Known rows, with every step that occurs:
tigi/budi/bulo: | -1.53 | -0.08 | -0.76 | -3.12 |  0.72 |  1.26 |  2.57 | -1.34 | -0.01 |  2.20 |  0.20 |  1.62 |  1.36 |  0.91 | -0.23 | -3.67 |  1.98 |  1.19 |  3.27 |  4.19 |
guvipo/budi/bulo: |  0.70 | -1.67 | -2.36 | -0.84 |  3.13 |  2.09 | -1.77 | -3.55 | -1.42 |  2.15 | -2.82 | -2.40 | -0.75 |  0.90 | -0.07 | -3.24 | -1.66 |  3.11 |  0.76 |  2.28 |
bulo/nopi/budi/pofot: |  0.69 | -0.17 |  2.72 |  0.03 | -0.65 | -1.62 | -0.87 | -2.07 |  1.13 |  1.37 | -4.33 |  0.58 | -1.37 |  2.24 |  2.75 |  1.32 |  0.53 |  0.58 | -0.58 |  3.33 |
pofot/tigi: | -1.02 | -1.38 |  0.27 |  2.43 |  3.18 | -0.06 |  0.76 | -1.04 |  1.40 |  2.09 |  1.26 | -1.36 |  1.68 |  1.49 | -0.24 | -0.55 |  1.48 | -2.92 |  0.06 | -1.54 |
bulo/nopi/budi: |  1.41 | -1.30 |  2.88 |  0.15 | -2.03 | -1.20 | -0.48 | -0.64 |  1.17 |  0.31 | -3.78 |  0.46 | -0.11 |  0.72 |  1.17 |  1.33 | -0.15 | -0.17 |  0.01 |  3.01 |
nopi/budi/guvipo/bulo: | -0.93 |  2.29 |  1.83 |  0.37 |  1.22 |  1.42 | -5.46 | -1.45 | -0.49 |  0.61 | -1.97 | -1.15 |  0.41 |  1.49 |  2.38 | -3.02 | -4.35 |  1.08 | -2.51 |  1.59 |
nopi/bulo: |  1.28 | -1.40 | -0.25 |  1.91 |  1.48 |  0.21 | -1.86 | -1.44 | -2.89 | -1.19 | -1.47 | -0.26 |  0.40 |  0.13 |  1.76 | -1.64 |  1.67 |  0.33 |  0.95 |  1.38 |
pofot/budi/bulo: |  0.35 | -1.25 |  0.00 |  0.93 |  4.40 |  0.45 | -0.87 | -1.23 |  1.15 |  4.24 | -1.12 | -2.30 |  0.84 |  1.20 |  1.37 | -2.47 |  0.28 |  1.48 | -2.69 |  0.45 |
guvipo/bulo/budi/pofot/tigi: |  0.35 | -2.01 | -1.11 | -1.21 | -0.02 | -0.28 | -0.52 | -3.36 | -0.52 |  4.11 | -1.48 |  0.64 | -1.42 |  3.57 |  1.06 | -2.88 | -2.16 | -0.57 |  0.62 |  2.23 |
pofot/budi/bulo/nopi: |  1.67 | -2.71 |  0.25 |  0.28 |  2.33 |  0.46 |  0.08 | -1.37 |  2.37 |  4.50 | -2.71 | -1.22 |  0.69 |  1.62 |  0.95 | -1.97 |  0.85 |  1.13 | -2.26 |  1.72 |
pofot/budi: |  0.84 | -0.76 |  1.93 |  0.92 |  3.26 | -0.48 | -1.52 |  0.20 |  1.53 |  2.97 |  0.53 | -2.50 |  0.60 | -0.56 |  0.78 |  0.52 |  0.47 | -0.01 | -3.01 | -0.31 |
nopi/bulo/budi/guvipo: |  0.81 | -1.18 |  0.46 |  0.27 |  0.07 |  1.21 | -0.62 | -3.93 | -1.64 |  0.44 | -0.69 | -0.24 | -0.01 |  3.17 |  3.26 | -3.89 |  0.26 |  0.26 |  2.14 |  3.47 |
nopi/bulo/budi/pofot/tigi: |  0.34 | -2.20 |  0.52 |  1.69 |  2.72 | -1.11 |  0.39 | -4.97 | -2.04 |  2.29 | -1.10 | -0.60 | -0.73 |  4.12 |  4.05 | -2.37 |  2.59 | -0.65 |  2.50 |  3.04 |
budi/guvipo/bulo/nopi: |  1.05 | -0.11 | -1.48 | -1.80 | -2.38 |  3.69 | -2.91 | -1.36 |  1.70 |  1.25 | -2.24 |  1.58 |  0.12 |  2.06 | -0.43 | -4.01 | -3.17 |  0.40 | -1.60 |  1.70 |
tigi/bulo/nopi/budi/pofot: |  0.86 | -1.01 |  1.17 | -2.21 | -2.00 |  0.24 |  0.31 | -1.28 |  0.35 |  0.71 | -2.93 |  2.95 | -0.48 |  0.81 |  1.92 | -0.95 |  4.86 |  0.32 |  1.81 |  5.63 |
tigi/pofot: | -0.66 |  0.03 | -0.41 | -0.96 | -1.18 |  3.20 |  0.07 |  0.85 | -0.95 | -0.26 |  0.59 |  1.00 |  3.08 | -0.61 | -1.69 |  2.49 |  3.27 |  0.50 |  1.41 | -0.45 |
budi/pofot/tigi/bulo: | -1.76 |  0.10 | -0.83 |  0.36 |  3.84 |  0.20 |  0.61 | -2.82 |  0.66 |  3.10 |  0.54 |  0.66 | -0.25 |  2.83 |  2.10 | -1.73 |  5.02 | -1.14 |  0.61 |  1.19 |
tigi/bulo/budi/pofot: | -0.09 | -1.02 | -0.37 | -3.66 | -1.98 |  0.27 |  2.85 | -2.66 | -0.36 |  1.97 |  0.21 |  2.79 | -1.36 |  2.30 |  2.17 | -2.51 |  4.49 |  0.30 |  3.66 |  5.41 |
tigi/bulo/budi: |  0.63 | -2.17 | -0.16 | -3.60 | -3.40 |  0.69 |  3.28 | -1.20 | -0.34 |  0.89 |  0.75 |  2.69 | -0.08 |  0.79 |  0.65 | -2.46 |  3.89 | -0.55 |  4.26 |  5.08 |

Rows:
| -0.19 |  1.33 | -1.64 | -1.19 | -0.34 |  3.70 | -3.81 | -1.21 |  0.50 |  0.99 | -0.59 |  0.50 |  0.21 |  1.63 |  0.00 | -4.54 | -3.79 |  0.76 | -2.08 |  0.46 | -> budi/guvipo/bulo
| -2.66 |  0.36 |  1.05 | -0.31 |  3.27 |  2.02 |  1.21 | -1.93 |  2.70 |  3.12 |  3.31 | -0.45 |  2.89 |  2.09 | -0.25 | -2.92 |  2.34 | -2.90 |  1.58 |  1.16 | -> pofot/tigi/budi/guvipo
|  0.67 |  0.29 |  0.58 | -0.10 |  3.05 |  2.44 | -4.59 | -0.83 |  1.93 |  3.78 |  0.06 | -2.18 |  0.79 |  0.76 |  0.81 | -3.15 | -2.59 |  0.55 | -4.65 | -0.02 | -> pofot/budi/guvipo/bulo
|  1.55 | -2.61 |  0.63 |  0.55 | -0.34 | -0.60 |  0.37 | -3.02 | -2.67 |  0.13 | -1.22 |  0.01 | -0.32 |  1.94 |  2.61 | -2.08 |  1.17 | -0.02 |  2.94 |  3.48 | -> nopi/bulo/budi
| -1.96 | -0.21 |  0.16 | -0.81 |  2.63 |  2.54 | -0.17 | -1.77 |  2.00 |  3.45 |  2.33 |  0.02 |  2.73 |  1.87 | -0.88 | -4.05 |  0.78 | -2.65 |  1.10 |  1.51 | -> pofot/tigi/budi/guvipo/bulo
| -1.94 |  0.68 | -0.11 |  1.78 |  4.80 | -0.76 | -0.06 | -3.08 |  1.02 |  3.30 |  0.17 | -0.92 | -0.69 |  3.47 |  2.18 | -0.43 |  2.20 | -1.07 | -0.78 | -0.68 | -> budi/pofot/tigi
| -0.55 | -3.07 |  0.21 | -0.43 |  0.46 |  0.55 |  3.38 | -1.96 |  1.16 |  2.87 |  1.92 |  0.83 |  1.62 |  2.14 |  0.20 | -2.49 |  4.58 | -3.34 |  3.46 |  2.47 | -> pofot/tigi/bulo/budi
| -0.58 | -0.21 |  0.76 | -1.84 | -0.54 | -1.61 |  2.28 | -3.80 |  0.22 |  2.96 | -0.32 |  0.41 | -2.49 |  4.10 |  3.07 | -0.57 |  0.11 |  0.54 |  1.85 |  3.09 | -> bulo/budi/pofot
| -1.21 |  1.44 | -0.20 | -4.08 | -0.66 |  3.28 | -1.16 | -0.93 |  0.74 |  1.72 |  1.26 |  1.75 |  1.31 |  0.50 | -0.80 | -4.40 | -0.87 |  0.31 |  1.28 |  3.74 | -> tigi/budi/guvipo/bulo
| -2.30 |  1.71 |  3.09 |  2.73 |  5.30 | -2.09 | -2.41 | -2.92 | -0.08 |  2.58 | -1.37 | -2.29 | -0.36 |  2.90 |  4.14 |  0.29 |  0.45 | -0.33 | -1.49 |  0.71 | -> nopi/budi/pofot/tigi
| -1.21 |  0.76 |  1.21 |  1.31 |  2.60 | -0.62 | -1.72 | -1.87 | -1.28 |  1.19 | -3.10 | -1.27 |  0.44 |  1.90 |  2.98 | -2.28 | -1.47 |  2.01 | -0.55 |  2.05 | -> nopi/budi/bulo
| -1.18 | -2.59 | -0.16 | -0.55 |  2.08 |  0.95 |  3.58 | -2.27 |  2.35 |  4.10 |  0.12 |  0.82 |  2.64 |  2.52 | -0.83 | -3.03 |  3.50 | -2.22 |  2.97 |  2.84 | -> pofot/tigi/budi/bulo/nopi
|  0.79 | -2.32 | -0.84 | -1.00 |  3.44 |  1.38 | -1.24 | -4.57 |  0.46 |  3.53 | -2.10 | -1.23 | -1.30 |  1.75 |  0.60 | -1.24 |  3.03 |  0.38 |  1.31 |  3.47 | -> guvipo/budi/pofot/tigi/bulo/nopi
| -1.87 | -1.09 |  1.20 | -0.10 |  2.84 |  0.21 |  2.25 | -1.02 |  1.69 |  2.84 |  2.75 | -0.22 |  2.54 |  0.80 | -0.93 | -1.13 |  3.25 | -3.11 |  2.42 |  1.22 | -> pofot/tigi/budi
| -0.98 | -1.38 |  0.31 | -1.29 |  1.01 |  2.58 |  0.59 | -1.92 |  3.00 |  3.62 |  1.00 |  0.88 |  2.60 |  2.18 | -1.29 | -3.60 |  1.25 | -2.93 |  1.48 |  2.51 | -> pofot/tigi/budi/guvipo/bulo/nopi
| -0.70 | -1.04 | -0.55 | -0.07 |  2.12 |  0.26 |  1.35 | -2.96 |  1.61 |  3.30 | -0.77 |  1.55 | -0.37 |  3.15 |  1.68 | -1.27 |  5.52 | -1.48 |  0.96 |  2.18 | -> budi/pofot/tigi/bulo/nopi
|  0.62 | -2.13 | -0.27 | -0.74 |  0.72 |  3.57 |  0.18 | -0.29 |  0.96 |  3.35 | -1.61 |  0.03 |  3.67 |  0.66 | -0.95 |  0.94 |  3.90 |  1.36 | -0.47 |  0.90 | -> tigi/pofot/budi/bulo/nopi
| -0.39 | -0.97 | -0.45 | -0.28 |  2.33 |  3.53 | -0.59 | -0.15 | -0.01 |  3.15 | -0.29 | -0.87 |  3.80 |  0.35 | -0.63 |  0.50 |  3.48 |  1.74 | -0.84 | -0.13 | -> tigi/pofot/budi/bulo
|  1.56 | -2.43 | -0.98 | -2.32 | -3.08 |  0.20 | -0.46 | -1.36 | -1.18 |  1.94 | -1.60 |  1.26 | -1.00 |  1.37 | -0.37 | -2.67 | -3.57 |  0.09 |  1.17 |  2.69 | -> guvipo/bulo/budi
|  0.34 |  0.18 | -0.68 | -0.94 |  3.85 |  0.61 | -3.02 | -3.96 | -1.12 |  2.20 | -1.86 | -2.55 | -2.65 |  0.98 |  1.28 | -0.30 | -0.61 |  2.64 | -0.22 |  1.91 | -> guvipo/budi/pofot
|  1.83 | -1.30 |  0.32 | -1.02 | -1.68 | -0.30 | -3.40 | -1.43 | -0.51 |  1.73 | -5.28 |  1.51 | -1.36 |  1.34 |  0.96 | -1.14 | -2.61 |  0.97 | -1.36 |  3.22 | -> guvipo/bulo/nopi/budi/pofot
| -0.60 |  0.22 |  0.94 | -2.05 | -1.75 |  1.22 |  1.46 | -3.16 |  1.57 |  2.06 |  1.04 | -0.02 | -0.53 |  3.87 |  1.93 | -2.84 | -1.76 | -0.14 |  1.47 |  2.62 | -> bulo/budi/guvipo
